Each row was made from one walk, in order. Every step used is in the known rows, and no mark comes twice. Write each row's walk.
Known rows
pefup -> fave -> bepem -> gasi -> kife -> vanob: [  1.3   2.9   6.3 -25.2 -20.0 -21.8 -78.7 -43.2  -6.7  19.8   6.0 -30.8
 -12.2 -18.2 -12.6  -8.1 -28.3  -0.2   8.9  -5.7 -16.6   0.9 -28.3  24.4
 -10.2]
vanob -> pefup -> fave -> kife -> gasi -> pesa: [ 17.9   6.6  51.0   2.5 -17.1  14.2 -21.1 -18.8   5.9  36.7   1.8  -0.8
   8.4  -8.9  -2.4 -12.9 -25.9 -21.5  23.5  38.8 -13.6  -3.4  52.4   0.5
 -11.3]
bepem -> gasi -> pefup -> fave -> kife -> vanob -> pesa: [  0.7 -17.9  57.1   0.8 -25.8   1.5 -34.6 -31.9   0.6  19.2   3.2 -24.7
 -10.3 -17.7 -11.8   3.6 -17.5   9.0 -23.4  40.7 -17.8  14.8 -18.5  -2.3
 -24.9]
fave -> kife -> vanob: [-26.2  10.6  40.9  -4.4 -10.4  17.9  18.0 -16.3  31.1  -4.9  14.0 -29.4
  -1.4  -8.9   9.4  -5.7  21.3 -16.1  -2.8  22.7  53.2 -22.4   7.8  -0.5
  -8.0]
bepem -> gasi: [-25.2  -7.2   5.2  62.2  11.3  -6.5 -49.7  18.4   1.2   8.1  12.6 -34.1
  -4.8  -4.8   9.9 -14.6   6.4 -17.5   6.7  31.8   6.9  -2.4 -17.0 -15.3
  -9.6]
kife -> fave -> bepem -> gasi -> pesa -> vanob -> pefup: [ 21.8   2.4  -8.6  14.3   9.5   0.2  15.1  -8.9  12.3   7.6   0.9 -27.1
  -6.0   9.7   2.0   4.9 -67.3 -13.0  11.1  17.5   7.1  11.8 -29.7 -46.5
 -20.8]
kife -> gasi -> pefup: [-13.9 -12.4  16.2  12.5   2.5  13.0 -22.6   3.1  -1.8  12.0  11.6 -54.8
   9.5 -19.3  19.4 -25.7 -25.7 -10.7  40.0  40.1  16.9 -37.9  56.7 -13.4
 -11.7]
pefup -> fave: [-16.6  -8.9  14.1  24.7  -2.2  -4.3 -19.8 -10.5  -6.5  16.2  11.5 -10.6
  -4.7 -12.6   1.1 -24.3  28.0 -24.2  10.7   7.7  -4.4  -5.7  20.6  20.3
  -1.8]
fave -> kife -> gasi -> pesa -> vanob -> pefup: [  3.4  16.7  37.7 -31.5  -4.3  24.5  18.5   8.9  40.0   3.1   2.6 -23.3
   8.8   4.8  30.6 -11.0 -23.4 -22.6  13.0  38.8  42.3  -4.0  40.1 -53.3
 -15.1]
gasi -> kife -> vanob: [-21.6  11.0  18.3 -21.5  -8.1   8.1  -1.8 -15.7  11.2  24.5   8.5 -34.3
   8.4 -15.8  11.2 -27.6  20.9  -5.6   7.0  -3.4  38.9 -17.9  13.6  -2.4
 -11.3]
pesa -> vanob -> pefup -> fave: [-10.7  -5.6   4.1  -3.6  -5.6   1.4 -12.6  -0.4 -10.2   2.2  -1.4 -14.6
 -10.5  16.5  12.3 -15.7  36.3 -27.4 -14.9   1.5  -2.4  22.0 -16.4 -18.1
 -12.7]
pesa -> vanob -> pefup -> fave -> kife -> gasi: [ -4.8   6.8  33.0 -33.0 -14.8  16.1 -47.0 -14.5   1.8 -10.6  -3.0 -27.5
 -17.5   5.4  16.2  -3.8   6.3 -25.1   7.0  19.6  10.8  12.1  24.9 -18.4
  -3.5]
pefup -> fave -> bepem -> gasi -> kife: [  8.5   3.2  -2.8   1.9  -8.5 -39.9 -89.0 -19.0   6.5  32.6   5.2 -11.4
 -14.6 -10.9   4.2 -16.5 -16.5  -7.9  17.5  12.1 -50.7   3.2 -32.7   9.1
 -13.1]
bepem -> gasi -> pefup -> fave -> kife: [ -2.8 -13.5  40.1  15.7 -12.0 -24.7 -91.7 -18.9   0.6  14.4  17.5  -3.4
 -12.0 -11.4   2.4 -12.7 -22.4  -6.3  -1.3  48.1 -79.5   9.5 -30.1  -0.6
 -18.2]
vanob -> kife -> fave: [-16.9   8.4   3.7  47.4   1.7   7.6   9.3 -11.4  -6.8  -0.1 -12.4 -24.4
  -5.9   9.7  -1.6 -12.6  13.5 -11.2  16.9  33.4  28.1   3.9   4.4 -14.6
  -7.9]
fave -> bepem: [ -3.9   1.0  -9.7  23.9   8.0  -6.6  23.9   7.7  37.0   6.6  17.3 -24.6
  -2.2   3.2  23.7 -12.7   5.8 -25.6  20.4  28.4  33.9 -39.8  -5.4 -11.6
 -13.6]
pefup -> vanob -> pesa: [-25.1 -11.5  32.5  36.1 -27.6   5.6  91.2   9.7  14.7  24.1  14.9 -36.3
   4.5 -12.5  10.6 -15.3  56.2 -14.8  -6.9  10.0  63.3  -5.9  38.8 -39.6
 -17.7]
pefup -> vanob -> kife -> fave: [-25.6   2.2  21.3  29.5 -33.8  -0.7  41.9 -27.2 -18.3  -2.5  -2.4 -44.8
  -1.4  -3.6 -16.2  -9.8  22.9  -7.4  13.0   9.5  31.0  11.9  22.9 -23.2
  -7.2]
kife -> gasi -> pefup -> vanob -> pesa: [-14.4 -24.7  41.2   7.9 -32.7  13.3  49.5  -1.8  -2.2  23.4  12.2 -69.1
  10.4 -30.1  12.9 -16.4  -1.5  -1.9  19.7  26.4  47.1 -25.2  83.5 -44.4
 -20.6]
bepem -> gasi -> kife -> fave: [-13.9   1.6  10.7  32.4  10.7 -13.9 -49.4 -17.5 -16.2  29.0   1.2 -30.0
 -12.9 -18.3  -6.3 -20.6 -12.9   0.8  27.8   5.0 -16.4   5.3   1.3 -10.4
  -3.4]
fave -> bepem -> gasi -> kife -> vanob: [ -4.6  10.5  -0.2 -13.2  -8.1 -13.5 -46.8 -18.4  19.8  18.7   8.8 -45.2
  -3.7 -10.1   6.4  -7.4 -27.0   0.5  10.6   9.6  17.9 -17.2 -37.3  -6.7
 -18.1]
pesa -> vanob -> kife: [-28.0  14.1  -7.2  -0.9  -0.1   8.2   2.1  19.3  25.5 -27.2  -3.7 -22.6
   0.3  24.2  36.3 -16.4  37.5 -19.1 -11.6  35.7  49.3  16.9 -22.7 -50.1
 -12.7]
fave -> kife -> gasi -> bepem: [ -8.7  16.9  41.4   3.5  -7.5  -1.0 -50.2  -5.4  20.3   4.1   8.6 -51.4
   5.6 -23.1  11.0 -21.6 -24.2 -17.3  48.9  57.7 -12.5 -48.0  42.0 -12.9
  -4.8]
gasi -> pesa -> vanob -> pefup -> fave: [  5.2  -5.1  14.2 -16.0  -4.2   4.7  12.4  -1.1   4.7  20.8   5.1   2.6
  12.6   6.6   7.4 -22.9   3.3 -25.1 -10.8   5.0  -3.8  23.3   5.4 -22.2
 -16.2]
fave -> bepem -> gasi -> pefup -> vanob: [ -5.4 -20.0   9.1  15.9 -31.6 -33.4  -6.7  -6.3   6.7   5.1  29.7 -54.1
   4.6 -10.8   5.6  -6.8 -37.1  -6.1  12.4  26.7 -26.0 -19.1 -22.5 -33.1
 -30.4]

Which walk is each row?
[-25.2  12.4  -3.9   1.0   5.3  11.7  15.5  -9.9   4.1 -27.4 -13.7 -32.8
 -12.4  12.4  15.3 -10.9  15.5 -11.0   4.4  20.3  49.5  14.9  -1.0 -37.9
  -3.4]
pesa -> vanob -> kife -> fave
[ 11.1  -3.9   2.6   2.1 -23.8   7.3   9.8 -31.8  -8.3  12.2   1.9 -31.4
  -6.2   9.8 -15.5   0.5  -1.4 -21.6  -4.4   5.1  11.6  -8.6 -22.2  19.4
 -20.5]
kife -> vanob -> pefup -> fave -> bepem
[ -9.2 -28.7  16.7  32.6  -2.6 -22.3 -87.4 -10.4 -25.5  20.8  11.6 -23.5
  -3.0 -15.2  -6.6 -20.5 -22.5  -4.9   7.4  31.8 -67.3   9.2 -17.0   6.1
 -17.9]
bepem -> gasi -> pefup -> fave
[ -2.5 -11.8  11.7  40.9  -8.7  -0.9 -14.3  -4.1 -15.2  27.2   1.2  -8.3
  -4.6  10.4  -6.6 -18.2  35.8 -28.3  -5.5  15.9 -21.8  13.2  -8.1   4.4
 -17.8]
vanob -> pefup -> fave
[  2.9  10.8  -9.6  17.0   3.1 -29.2 -57.9   4.8  24.8  22.9  10.5 -24.0
  -5.8  -0.2  21.5 -16.7 -17.2  -9.1  19.6  29.1 -15.0 -15.7 -39.6 -23.2
 -18.4]
fave -> bepem -> gasi -> kife
[  6.9  12.4  -4.1  -0.5   6.4 -16.7  13.6 -30.6  19.3  25.4   3.0 -24.6
 -11.9 -10.0  11.3 -18.6 -13.7  -8.4  40.8   3.7   7.7 -32.2  13.1  -4.6
  -5.4]
gasi -> kife -> fave -> bepem
[  3.8   3.1  34.9  22.8 -18.0  -4.0 -22.8 -11.2   9.5  19.0   3.1   6.9
 -11.0  16.8   1.5 -10.4  37.1 -28.1  -7.5  35.5 -36.5  14.5 -17.5  -0.5
 -17.7]
vanob -> pefup -> fave -> kife
[-13.2   4.9  18.6  16.8  -2.0   3.0 -43.6   1.1  -1.0  10.7   6.0 -69.4
  13.0 -27.9   2.0 -29.4 -24.4 -14.9  54.2  41.1  -1.5 -49.2  52.8  -8.6
  -5.0]
kife -> gasi -> bepem
[ 15.0  -9.4  -7.3  50.4  -9.4 -20.5 -56.8  -5.9  -9.3  19.3   2.4 -17.1
 -17.7  18.3  -7.9   1.9 -13.2 -23.2  -1.9  30.8 -47.8  10.6 -57.1  -3.5
 -24.7]
vanob -> pefup -> fave -> bepem -> gasi
[ -9.4   4.1  12.9  18.6 -12.6   3.8 -52.4  -5.5 -14.6  28.8  -2.2 -41.8
   0.9   7.4  -5.0 -14.4   2.4  -2.3 -13.6  13.0  -3.0  16.3 -47.0 -22.0
 -29.4]
bepem -> gasi -> kife -> vanob -> pefup
[ 12.2   1.7  -2.9  37.4  12.6 -15.3  -2.3  10.2  36.3  25.6  19.0 -15.4
  12.4  -8.3  10.6 -10.2 -54.1 -13.2  19.4  39.5   6.9 -19.7 -15.8 -21.4
 -18.5]
fave -> bepem -> gasi -> pesa
[ -4.5   9.2  45.5 -55.8  -7.1  10.2 -23.7 -20.0  31.1   1.6  10.6  -9.8
   3.7 -27.7  17.0 -15.2 -29.8 -17.3  28.6  14.9  26.6  -8.0  76.3  -4.2
   8.1]
pefup -> fave -> kife -> gasi -> pesa -> vanob
[-17.6  18.4   5.4 -25.0 -10.8   6.8 -58.9   8.2   4.9 -25.6 -14.4 -67.4
  10.0   0.4  20.0 -22.7 -19.2 -12.3  31.2  52.8  15.8 -12.3  12.7 -45.6
  -8.3]
pesa -> vanob -> kife -> gasi -> bepem
[ -9.6   5.7  36.6  10.1 -18.0  23.8  22.5  -8.9  20.1   5.0   3.9 -27.9
  -0.4  17.0   7.5  -1.7  24.9 -20.0 -17.4  30.9  35.2  -5.3 -22.2 -15.1
 -23.2]
fave -> kife -> vanob -> pefup
[-30.7   4.1  21.6  14.3 -41.4   8.4  -0.4  -3.7  -9.7  -9.4   1.6 -60.7
  10.4  -6.7   4.6 -14.0  14.7 -12.7  23.4  26.1  55.6  -3.4  55.7 -31.7
  -8.3]
pefup -> vanob -> kife -> gasi
[-13.1 -18.7  10.1  42.8   8.9 -13.6 -51.9  13.2  -1.3  16.1  15.1 -36.3
   2.3  -4.5  12.1 -19.2 -22.0  -6.8   4.8  47.5 -29.6  -5.7 -24.3 -27.5
 -25.5]
bepem -> gasi -> pefup
[ 10.7   5.6  36.2 -10.5 -10.6  -9.3 -45.4  -3.8  12.8  12.7   6.0  10.6
  -3.1  11.2   6.1  -5.5 -20.4 -18.8 -18.0  29.7 -40.6  47.0 -36.1 -31.2
 -18.8]
bepem -> gasi -> pesa -> vanob -> pefup -> fave -> kife
[  4.7 -14.3  -9.6  30.5   6.8 -21.5 -41.3   7.3  19.5   9.2  18.9 -37.2
  -3.4   2.0  20.0  -9.9 -46.8  -7.2  14.2  53.0 -27.0 -23.4 -42.0 -24.7
 -28.9]
fave -> bepem -> gasi -> pefup
[-15.1  -0.5   7.8   5.3  17.0  -2.0 -11.1  20.2  23.6   4.2  17.4 -21.2
  12.8 -10.5  24.7 -18.1 -22.1 -12.9   0.4  19.4  25.8   8.9  -2.9 -42.2
  -9.9]
bepem -> gasi -> pesa -> vanob
[  9.0 -14.5  -6.1  39.2   9.9 -19.0 -26.6 -23.4  -2.4   9.1   9.2 -43.1
 -12.6 -10.0  -2.3  -2.5 -68.7   0.7  31.7  34.5 -29.6 -22.1 -19.3 -15.0
 -19.5]
kife -> fave -> bepem -> gasi -> pefup
[ -7.9   8.4  16.2  -3.5 -13.4  13.1   9.2  -9.1   0.8  31.3  -3.0 -30.2
   8.0   9.4   4.7 -22.7  26.8 -10.6  -8.7   6.4  19.3  -0.9 -15.3 -19.5
 -27.4]
gasi -> kife -> vanob -> pefup
[-20.1  -5.3  24.9  25.8  -5.6  31.4  66.0   0.6  13.8  16.7   3.6 -43.0
   2.1 -12.7   7.1  -8.3  33.0  -8.8 -12.3  16.3  90.0 -19.1  22.6 -15.7
 -15.3]
kife -> vanob -> pesa
[ 12.6   6.9  -7.6 -18.5 -10.9 -19.8 -47.0  -8.7  20.7  -6.8  -0.4  -3.8
   2.9  13.2  10.5  -2.7 -43.6  -9.4  -5.0  33.8 -16.2  29.6 -47.3 -26.3
 -16.9]
pefup -> fave -> bepem -> gasi -> pesa -> vanob -> kife
[-14.7   6.2  34.6   1.2 -39.3  10.3  31.4  -6.4   4.7  10.4   7.1 -43.9
  31.5 -14.9  -0.8 -20.2 -17.3  -9.6  29.9  29.4  47.8  -2.7  75.4 -29.0
 -12.0]
pefup -> vanob -> kife -> gasi -> pesa
[-12.6  -5.6  10.7 -44.1 -19.0   6.5 -67.4 -15.1 -14.1 -19.4 -11.1 -42.6
  -0.7  -2.9  18.6 -18.1 -19.8  -5.8  15.3  36.6   0.5  13.8  24.7 -21.4
  -9.7]
pesa -> vanob -> kife -> gasi -> pefup -> fave
[  4.8  -2.5   9.6   2.5 -37.3 -20.6  48.8 -36.5   1.4  -1.9   3.6 -46.2
   0.7   2.3  -5.8  -6.0 -32.5  -0.3  19.4  31.1  -6.2  -5.2  -2.3 -32.2
 -25.7]
gasi -> pefup -> vanob -> kife -> fave -> bepem
[ -1.6   7.7  48.8 -11.0 -18.7  -7.6 -80.6 -29.7  -4.0  10.0   5.3 -42.5
  -2.3 -31.9  -7.9 -21.7 -26.8 -15.1  49.4  43.9 -49.5 -31.5  48.1  20.8
   1.6]
pefup -> fave -> kife -> gasi -> bepem
[ -2.3  -4.2  21.7   5.4 -22.2  -6.8 -81.0 -30.2 -36.5  37.4  -7.4 -25.9
  -6.6   0.6 -22.1 -13.9   1.9  -2.4 -12.7  -3.1 -41.6  32.4 -40.3   6.7
 -23.0]
bepem -> gasi -> kife -> vanob -> pefup -> fave
[ -5.0  18.1 -20.3 -10.0   2.6   0.5  26.5 -13.6  22.4 -31.7 -10.7 -34.3
 -17.9  19.6  19.4   2.0  -6.2 -15.5  12.6  25.0  57.1   0.9 -19.4 -35.9
  -6.4]
pesa -> vanob -> kife -> fave -> bepem
[  8.2 -23.1  18.1  34.6 -27.0 -19.9  50.8 -28.8  -1.7  20.6   8.6 -56.6
 -12.5 -19.6 -11.5   6.6 -44.9   8.8  12.4  23.4   6.9  -7.4   1.7 -43.6
 -27.1]
kife -> fave -> bepem -> gasi -> pefup -> vanob -> pesa
[-19.4  10.5   5.8  31.1  -8.1  21.2 -35.0  10.2   2.4  -4.9  -9.5 -45.0
   4.2   4.2  12.7 -15.0   5.1 -15.2  27.3  50.6  53.4 -11.0  35.0 -21.7
  -7.1]
vanob -> kife -> gasi
[ -7.9   3.7  -1.4  40.9 -34.1 -22.4   2.3 -29.4 -13.0 -11.6   1.1 -52.0
 -12.1   1.2 -20.3   9.4 -26.2  -2.3  18.6  21.9   6.2  13.0 -24.8 -27.0
 -14.6]
pefup -> vanob -> kife -> fave -> bepem -> gasi
[ -3.0  13.7  15.9  19.5  -2.9  20.1  -7.6   7.5  17.3  15.0  -3.8 -29.0
  26.3  -5.0  12.2 -22.1 -27.5 -12.6  32.6  54.9  48.2 -12.5  55.8 -23.2
 -11.4]
vanob -> kife -> gasi -> pesa
[ -8.5  -8.7  49.5 -36.1 -23.4   1.9 -24.5 -43.9   5.9   5.6  14.6 -20.7
  -1.7 -18.0  -6.9 -11.5  -9.2  -4.5  -3.5  22.6 -17.9  -8.9   8.9  24.1
 -13.2]
gasi -> pefup -> fave -> kife -> vanob
